In the rows, 128 means zero.
Known rows, with every step that occurs:
linaro -> sota -> tifera -> fugap: [ 93  83  70  93 159 151 194 148 170 160 130 103  68  88 114  80 143 183
 117 104  96 200 121  84]
fugap -> tifera -> sota -> linaro: [124 128 136  84 110  90  69 166  68 155 139 143 124 142 156  91 135 120
 166  93 122 175 126 164]
fugap -> linaro -> selon -> tifera: [175 147 208 171 121 115  98 122 133  78 153 123 123 170 121 186 123 108
 143 144 130  43  74  69]
selon -> linaro: [159 164 143 136  92 106 130  88 126 119 117  99 145  87 139 145 114 111
 104 113 102 110 172 146]
tifera -> selon: [102 137 129 143 132 127 124  87  98 126 118 100 132 120  96 105 113  86
 119 158 142  88 109 168]
fugap -> tifera -> povu: [168 101 121 118 113 119  90 118 118 106  53  94 144 140 225  78 116  91
  81 146 164 118 106 134]
selon -> tifera -> fugap -> linaro -> sota: [104 125  91 156 168 124 113  96 168 120 145 135 116 121 119 111 139 191
  88 123 135 190  92  86]
selon -> tifera -> sota -> linaro: [134 154 175  96 107 116  95 175  81 148 151 153 124 136 140 154 128 138
 182 114 125 174 112 148]
belum -> tifera -> selon -> linaro -> povu: [117 139 127 137 144 182 146 127 134 110  76 135 188  82  82 159 140 108
 102 159 123  96 167 161]
linaro -> sota -> tifera: [114 123  82 130 131 151 156 149 151 171 130 139  93 100 139  98 138 163
 129 118 107 155 127 129]
selon -> tifera: [158 125 206 145 106 154 115 141 140 103 105 122 111 120 151 167 132 130
 125 161 137 107  94 100]
belum -> tifera -> sota -> linaro -> selon: [139 144 138 109 110  90  99 144  66 123 202 143 123 214 106 117 105 115
 185  93 111 115 113 119]
selon -> linaro -> sota -> tifera -> povu: [159 152  89 129 114 151 155 121 149 138  78 111 145 105 194 135 106 130
 104 145 141 149 120 130]
linaro -> sota: [ 89 119  88 147 131 130  99 107 134 133 140 143 118 133 155  68 130 178
  81 117 139 200 121 150]
sota -> linaro -> selon -> tifera -> povu: [178 142 180 121 104 138 115 119 107  86 105 106 153 178 202 168  98  99
 128 161 162 105  67 100]
belum -> tifera -> sota -> linaro -> povu: [ 99 118 125  91 156 180 116 204 102 139 117 183 162 117  97 141 154 157
 145 122 134 162 158 155]
sota -> linaro: [116 124 134  65 122 120 113 122  65 149 170 122 124 157 157 105 125 133
 146 103 120 163 120 136]
tifera -> selon -> linaro -> belum: [ 82 124 144 155  86  94 145  79 132 126 143 131 158 128 160 138 127  89
 120 124 137 128 173 211]
sota -> tifera -> fugap: [109  82  92  79 156 151 203 158 162 160 127  93  60  82 103  98 141 163
 132 103  92 163 133  77]
linaro -> povu: [ 89  98 130 121 163 179 125 177 126 115 101 161 149  99 110 125 160 154
  93 124 145 113 169 150]
linaro -> selon -> tifera -> fugap: [127  85 164 112 138 135 162 135 150 100 139  90  81 137 117 126 129 142
 125 122 111 138  86  55]
fugap -> linaro -> belum -> tifera: [144 117 102 132 136 145 145 117 165 137 145 159 130 168 113 135 129 150
 139 154 137 142 146 105]
fugap -> tifera: [145  76 132 124 114  96  69 128 113 119  86 104 110 134 184  36 144  94
  92 117 128 104 120 138]
belum -> tifera: [171 122 106 113 130 169 148 128 143 137 116 129 111 148 103 112 116 148
 128 166 120 145 131  91]
tifera -> fugap -> linaro -> sota: [ 92 124  63 149 174 114 111  91 162 129 152 134 116 123 112  88 139 194
  83 108 132 196 109  97]
sota -> tifera -> selon -> linaro: [149 181 131 147  96 119 162  76 125 137 102  85 151  72 106 155 109  71
 130 142  94  76 146 164]

Rows:
[165 130 217 157 102 128 106 130 122  82 146 119 113 171 142 165 121 106
 139 145 129  65  78  89] => linaro -> selon -> tifera
[138 152 123  78 118 126 109 168  81 165 154 156 126 147 116 128 120 146
 184 115 118 194 130 140] => belum -> tifera -> sota -> linaro
[182 141 178 141 106 140 117 122 125  79  93 106 147 166 193 169  99 101
 113 165 166  90  77  98] => linaro -> selon -> tifera -> povu
[137 130  89 120 187 118 162 126 169 145 146 109  92  92  69 144 143 160
 130 105 108 105 130  52] => sota -> tifera -> fugap -> linaro
[116 149 136  84 115 104  94 168  69 162 164 151 123 136 131 126 125 143
 172  91 124 184 138 163] => tifera -> sota -> linaro
[185 135 102 110 126 170 145 120 137 119  72 112 144 151 167 130  95 133
 104 180 160 144 112  99] => belum -> tifera -> povu
[143 175 141 151  97 108 137  58 114 117 104  84 163  84 111 144 104  73
 111 141 107  88 146 170] => tifera -> selon -> linaro
[116 133 109 152 137 142 146  82 133 132 128 123 146 154  79 126 113  92
 138 186 145 102 108 147] => fugap -> linaro -> belum -> tifera -> selon
[105 138 131 138 141 173 154 140 131 120  79 135 181  62  91 161 147 103
 108 142 117  81 169 170] => sota -> tifera -> selon -> linaro -> povu
[ 90 108 146 154  81  84 128  79 132 122 127 125 157 130 177 113 134  74
 115 123 136 121 164 212] => fugap -> tifera -> selon -> linaro -> belum
[127 142  73 143 150 142 146 138 161 167 140 143 102 100 118 118 141 164
 132 118 110 133 125 109] => fugap -> linaro -> sota -> tifera
[132 145  87 138 114 142 163 130 156 165 122 128 112  83 141 117 133 148
 126 116  91 149 140 136] => selon -> linaro -> sota -> tifera
[130 128 149 112 105  64  73 143  56 118 193 135 123 208 134  91 112  93
 172  77 114 101 108 136] => fugap -> tifera -> sota -> linaro -> selon
[131  81  88  80 159 165 189 134 166 137 120  97  80 122  87  89 126 173
 118 135 105 192 124  56] => belum -> tifera -> fugap
[159 121 104  94 115 159 149 117 130 127 100 131 156 178 196 133 103 127
 123 168 168 173 120 123] => sota -> linaro -> belum -> tifera -> povu
[138 127 112 137 159  83 136 113 127 110 197 111  99 172  73 127 121 122
 147  86 105  51 113  55] => sota -> tifera -> fugap -> linaro -> selon
[166 176 129 146  98 129 152  61 125 121  96  88 164  97  96 150  98  78
 120 165 101  96 139 148] => belum -> tifera -> selon -> linaro
[134 153 116 158 125 114 111 186 158 152 131 191 120 126  83 156 130 163
 166 127 139 163 170 147] => fugap -> linaro -> belum -> tifera -> sota
[151 153 140 152  91  93 114  59 112 112  81  75 164  89 137 112 113  49
 102 142 105  77 134 175] => fugap -> tifera -> selon -> linaro
[ 78  93 106 130 149 100 163 124 170 145 172 150 107 133 133 136 154 149
 134  98 137 139 161 124] => sota -> tifera -> fugap -> linaro -> belum
[114 140 116 138 130 144 160 114 115 153 114 102 115 100  89 116 119  81
 146 159 121  74 108 158] => sota -> tifera -> selon
[133 122 136 151 110  82  57 193 123 139  89 152 105  99 134  85 140 122
 137  99 130 139 152 173] => fugap -> tifera -> sota
[112 128 138 130 140 166 132 148 134 109  89 143 177  76 113 155 152 130
  91 121 123 104 187 159] => selon -> linaro -> povu
[148 136  84 125 126 156 151 133 144 141  83 119 131 117 193 120 112 141
 106 147 152 153 113 124] => linaro -> sota -> tifera -> povu
[ 62 104 140 107 100  92 113 155 101 155 183 179 129 165 176 121 141 139
 165  88 148 194 167 202] => tifera -> sota -> linaro -> belum
[161 130 219 128  98 126 105 129  95  91 163 121 122 187 151 165 119 102
 161 138 124  85  64  90] => sota -> linaro -> selon -> tifera
[146 129 134 135 177 118 135 114 169 113 138 109 104 104  83 162 143 157
 119 125 126 107 103  42] => selon -> tifera -> fugap -> linaro
[147 162 189 168 105 120  88 202 140 128 103 166 106  91 109 177 133 147
 156 131 138 139 132 148] => selon -> tifera -> sota
[ 73  90 111 134 150  92 145 112 164 132 176 149 115 141 135 128 151 152
 121  97 148 147 161 132] => tifera -> fugap -> linaro -> belum
[ 93 121 160 101 149 173 105 209 102 127 114 182 161 107 113 163 160 151
 145 123 139 150 145 158] => selon -> tifera -> sota -> linaro -> povu
[133 130 119 140 160  74 118 100 120  95 201 109 108 183  78 122 118 122
 134  84 115  59 113  62] => tifera -> fugap -> linaro -> selon
[103 124 117 139 191 162 113 158 141 110 116 165 160  95  79 157 164 155
  97 122 149  80 164 120] => fugap -> linaro -> povu
[ 85 112 123 152 135  89 118 111 149 129 176 164 131 151 148 139 148 140
 124 104 158 119 166 154] => fugap -> linaro -> belum
[108 121 114 142 121 150 152  87 124 133 120 122 140 156  94 111 112  92
 137 186 145 117 113 160] => linaro -> belum -> tifera -> selon
